In the rows, 128 means zero.
Known rows, with every step that occurs
E -> Z -> R: [ 67 114 163 133 116 163 153 143 147 192 151 113  67 131  87 136 147 111
 167 106 164 119 152 125 133  90 162 120 152 132 124 141]
V -> A: [ 96 128 166 159 104 131 105 140 158 177 129 114  63 125 140 143 168 123
 136 114 122 140 175  84 140 106 153 125 159  98 133 118]
D -> R -> Z -> E: [101 165 150 151 104 166 129 157 149 117 123 156  44 137 129 152 147 150
 120 166 150 132 148  78 116  97 149 111 142 100 138 115]
Q -> J -> A -> E: [ 89 168 149 148 131 133 122 158 145 171 107 133  57 100 101  91 159 117
 138 116 155 145 186  99 160 106 171  78 132 122 145  89]
E -> D -> R: [109 129 187 140  85 144 135 166 144 151 120 142  81 123 142 140 153 120
  91 126 146 111 176 105 131  95 148 132 127  97 144  97]
Q -> E -> A: [ 84 159 172 139  73 122 124 133 111 177 144 130  71 145  96 120 135 136
 149 128 105 115 147 122 139 131 156  62 166 119  99 107]
K -> E -> A: [ 87 133 140 173  90 122 124 163 138 140 136 139  50 131  89 126 138 146
 113 123 165 144 131 122 119 137 157  79 172  93 136 110]
Z -> R -> D -> E: [ 96  99 162 148  85 140 163 146 145 172 130 118  51 124  96 127 110 132
  67 118 167 107 125 130 154  72 156 137 123 111 134 142]
D -> E -> Q -> J -> A: [ 95 128 157 201  93 132 182 179 159 181 113 131  50 109  76 106 159 117
 113 126 128 120 185 108 156  95 177 130 107 109 128 117]
J -> Q -> E -> Z: [ 84 134 153 104 101 140 152 130 147 180 150 100  64 152 102 134 178 132
 182 115 121 142 176 116 159  99 169  96 196 125 101 118]
K -> E -> Z -> R: [ 71 105 137 131 112 167 158 158 160 170 162 116  49 132  72 141 148 138
 159 103 195 139 146 126 123 105 176 118 168 115 139 135]
K -> E: [ 97 125 132 158 104 147 138 159 156 141 142 127  47 126 104 132 152 155
 109 125 172 152 156 111 132 118 169 114 167  96 151 113]
J -> K -> E: [ 91 121 139 155 124 145 135 144 153 126 155 107  51 131  84 129 134 179
 117 120 172 166 152 118 139 105 186 118 166 106 136 104]
D -> E: [113 116 164 177  86 138 152 150 161 170 140 129  50 118 108 128 142 139
  86 133 128 124 150 109 148 100 153 133 129 105 140 131]
R -> Z -> E -> Q -> J: [ 74 154 144 192 111 164 147 164 154 156 120 127  61 140  93 141 172 139
 159 141 142 122 187  87 123  79 159 105 152 111 102 139]
Q -> E -> D -> R: [108 146 190 105  66 149 139 150 132 165 139 135  89 140 136 139 145 137
 118 131 114 104 183 107 140 102 161 112 142 108 121  88]
R -> Z -> E -> D: [ 84 145 149 166  90 167 117 176 145 141 133 153  80 138 132 138 142 153
 129 169 153 110 160 111 100  83 151 118 161 113 111 131]
R -> D -> E -> A: [100 122 172 172  60 120 137 155 131 158 128 141  48 125 102 115 130 122
  46 125 139 119 113 129 146 107 137  93 142  93 116 126]
D -> R -> Z: [105 139 146 155 110 160 132 143 145 142 109 161  44 138 141 147 158 130
 105 141 154 133 145  85 144  85 142 118 126  98 139 109]
R -> D: [ 92 128 157 139  99 151 132 146 130 150 124 128  60 127 127 119 145 120
  77 114 159 131 149 120 151  92 150 109 158 104 129 122]
R -> Z -> E: [ 86 156 136 167 107 166 122 155 146 133 133 149  52 139 119 138 143 156
 137 161 151 131 146  98 113  96 152 105 161 114 121 135]
E -> A -> J: [ 77 138 178 169  89 128 115 161 121 161 135 133  62 120  79 128 157 131
 135 137 147 117 150 112 153 128 132  72 138  96 114 102]
R -> D -> E -> A -> J -> K: [ 87 113 186 164  78 127 129 153 125 143 152 114  47 120  54 117 134 158
  63 126 149 126 122 129 174  98 144  88 127  90  96 103]
J -> Z -> E: [ 97 154 162 141 109 145 140 149 139 138 165 102  73 115  83 142 147 173
 177 152 138 134 153 116 116 137 162 100 168 115 135 113]
V -> A -> E -> K: [104 125 165 136 107 109  83 142 153 223 152 110  64 106 110 140 196 118
 148  89 125 140 161  90 158  90 135  86 181 109 149 120]
Z -> R -> D: [ 77 116 157 128 106 146 142 144 127 166 117 115  66 131 104 125 118 122
 101 107 178 112 135 129 148  76 158 121 140 117 130 134]
E -> Q: [ 87 116 162 177 101 138 151 159 133 184 133 119  61 131  85 130 169 119
 136 112 128 111 173  97 156  91 159 126 148 102 119 133]
E -> D: [ 93 122 175 160  88 146 130 164 144 169 130 133  92 124 132 127 148 123
 110 126 144 109 173 126 128  92 154 129 148 111 126 116]
K -> E -> A -> J: [ 80 130 151 165  86 131 117 175 137 138 146 132  48 121  67 133 156 163
 124 136 177 137 141 112 142 142 146  70 155  80 131  96]
A -> E -> Q -> J: [ 89 134 164 166 120 133 135 150 146 199 122 100  63 113  76 118 193 113
 141  84 130 123 199  77 175  83 158  90 146 105 117 121]
V -> A -> E -> Q: [ 96 113 164 162 110 119  97 150 142 218 140  99  51 117  95 134 199 117
 150  86 106 124 187  51 177  93 153 109 164  83 119 125]
K -> E -> D -> R -> Z: [107 121 133 153  91 165 129 178 156 125 122 168  56 140 143 153 155 160
  82 141 188 139 153  99 120  86 152 129 147  80 143 100]
A -> E: [102 138 157 145 118 135 109 140 139 180 139 119  53 112  99 116 164 131
 119 106 139 130 161  87 166 102 153  91 153 107 139 112]
J -> K -> E -> A: [ 83 130 150 174 108 121 123 148 133 129 149 119  54 136  66 122 125 171
 123 116 163 158 130 128 127 124 172  82 171 102 121 101]
R -> Z -> E -> Q: [ 79 138 136 186 101 162 140 169 135 159 135 137  50 145  87 141 161 150
 156 155 137 109 159  84 126  86 157 118 161 103 102 145]
D -> E -> Z: [100 110 170 159  85 163 164 150 168 185 165 128  45 120 103 132 169 120
 108 120 129 129 152 116 140 102 153 125 148 111 124 140]
R -> D -> E -> K: [111 104 162 144  71 126 153 158 151 183 150 132  56 112 101 128 156 126
  60 115 149 123 123 146 152  74 134 112 153 114 142 141]

Rows
[ 67 134 149 117 130 155 133 160 129 203 143 133  48 108  67 101 147 110
 178 107 170 119 147 108 151 102 175  96 144 133 137 113] : J -> A -> E -> Z -> R
[ 88 128 149 155  94 129 125 169 125 139 169 112  59 111  42 143 165 189
 166 131 179 145 129 120 142 161 148  61 163  80 129  83] : K -> E -> A -> J -> Z
[100 113 180 149  64 125 138 161 118 154 161 115  56 106  55 130 153 167
  96 131 150 120 111 132 167 130 129  74 138  79 109 100] : R -> D -> E -> A -> J -> Z
[ 64 131 147  93 121 162 131 162 118 189 139 136  45 110  75  95 145 102
 135  96 186 121 136 119 162  91 169  90 153 124 127 116] : J -> A -> E -> Z -> R -> D
[ 86 146 157 136  88  90 133 132 122 165 118 113  69 152  94 125 138 142
 164 130 114 130 151 121 155 115 156  69 186 116 101 105] : J -> Q -> E -> A
[102 122 177 145  96 126  76 153 151 200 136 115  81 112 140 132 179 124
 125  98 122 123 186  76 147  93 146 112 164  89 125 108] : V -> A -> E -> D
[ 91 108 133 176  99 143 153 173 144 161 144 118  47 132  74 138 169 145
 125 112 158 131 164  98 148 108 172 126 168  86 133 126] : K -> E -> Q
[ 97 144 164 149 122 140 150 134 151 159 134  96  86 111  98 135 167 146
 166 112 149 151 177 124 140 115 161  92 148 118 135 103] : Q -> J -> Z
[109 148 171 126 101 133 116 183 127 159 115 159  65 101 119 105 153 118
 104 129 150 114 172  91 151 106 161 109 126 101 154  71] : J -> A -> E -> D -> R
[ 77 166 146 187  94 142 110 158 128 137 125 160  54 142 106 132 132 147
 143 169 143 123 124 106 100 115 141  73 167 109 107 131] : R -> Z -> E -> A
[ 95 107 165 141  75 170 159 154 157 174 158 131  43 122 110 123 164 114
  65 107 147 132 139 124 149  91 150 117 157 101 115 139] : R -> D -> E -> Z
[ 80 126 162 169 101  95 124 160 133 152 111 112  60 127  77 132 163 135
 149 138 157 129 155 114 171 115 132  78 155  92 117 100] : E -> A -> J -> Q
[102 129 163 144 114 123  81 136 150 197 135 107  54 113 126 133 181 127
 136  94 121 143 171  64 163 104 150 100 164  92 135 113] : V -> A -> E
[108 112 161 157  77 143 152 153 149 157 133 130  46 122 115 120 141 133
  45 121 145 126 138 119 157  88 151 125 138  97 132 131] : R -> D -> E
[105 153 188 137  79 151 132 177 149 125 131 135  83 123 133 144 143 135
 109 152 142 107 179 102 103 110 152 126 143 100 142 104] : Z -> E -> D -> R
[103  95 162 175  71 141 165 167 137 179 139 121  43 126  85 125 159 123
  60 108 130 106 147 108 171  78 152 137 136  86 112 143] : R -> D -> E -> Q
[ 85 120 136 141 105 173 145 161 163 156 168 127  45 128 100 137 176 136
 133 107 174 157 156 116 125 122 168 107 183 103 136 122] : K -> E -> Z
[ 82 125 175 151 123 150 127 141 139 146 154  97  64 121  70 130 155 167
 139 127 152 134 171 111 170  94 163 111 130 108 116  97] : A -> J -> K
[103  88 162 122  88 120 172 149 138 201 166 102  71 109  54 142 132 154
 124 112 169 112  97 164 147  75 143 113 150 126 146 141] : J -> Z -> R -> D -> E -> K
[117 128 192 127  91 125  81 158 152 183 126 121  71 113 151 144 185 119
 108  95 126 122 186  60 152  95 140 115 148  78 142  90] : V -> A -> E -> D -> R
[106 129 160 155  92 161 127 167 144 150 111 167  72 138 156 146 155 128
  94 139 159 114 159  99 130  72 139 129 128  96 129 106] : E -> D -> R -> Z
[103 133 174 142 109 149 144 160 169 112 131 109  82 127 112 139 149 161
  92 109 179 158 195 120 124  89 180 122 141 100 137  76] : Q -> J -> K -> E -> D -> R
[ 69 103 135 109 102 175 155 162 147 157 157 118  48 135  83 135 145 132
 114  92 212 142 134 135 129  93 170 111 179 107 131 135] : K -> E -> Z -> R -> D
[ 94 152 145 144 123 132 113 161 126 171 122 144  47 104  99  92 150 127
 132 127 147 133 159  95 163 115 167  92 139 114 148  94] : J -> A -> E
[ 84 121 181 151 120 137  98 136 153 163 154  84  65 121  95 146 169 160
 150 118 135 148 186  87 168  97 160 120 141  95 110  93] : V -> A -> J -> K
[112 122 160 139  81 146 138 181 157 128 134 143  68 124 128 146 154 147
  80 126 174 131 168 107 120 111 160 132 149  81 158  93] : K -> E -> D -> R
[ 82 144 169 106  89 174 145 131 138 189 173 119  65 144 107 131 171 128
 168 113 113 129 172 113 143 115 169  87 178 129  97 119] : Q -> E -> Z
[ 94 145 150 167  98 161 145 171 139 139 127 146  41 142  99 154 167 141
 135 154 135 111 163  67 129  90 152 121 143  91 117 127] : D -> R -> Z -> E -> Q
[ 91 139 177 123  97 125 104 164 153 176 191  82  80  97  66 170 199 175
 220 139 134 136 160 110 127 130 133  86 182 105 137 106] : V -> A -> J -> Z -> E -> K
[ 95 146 146 132 117 115 116 168 132 200 142 146  57  96  82  99 166 116
 148 120 151 128 144 120 157  99 152  79 157 132 158 103] : J -> A -> E -> K
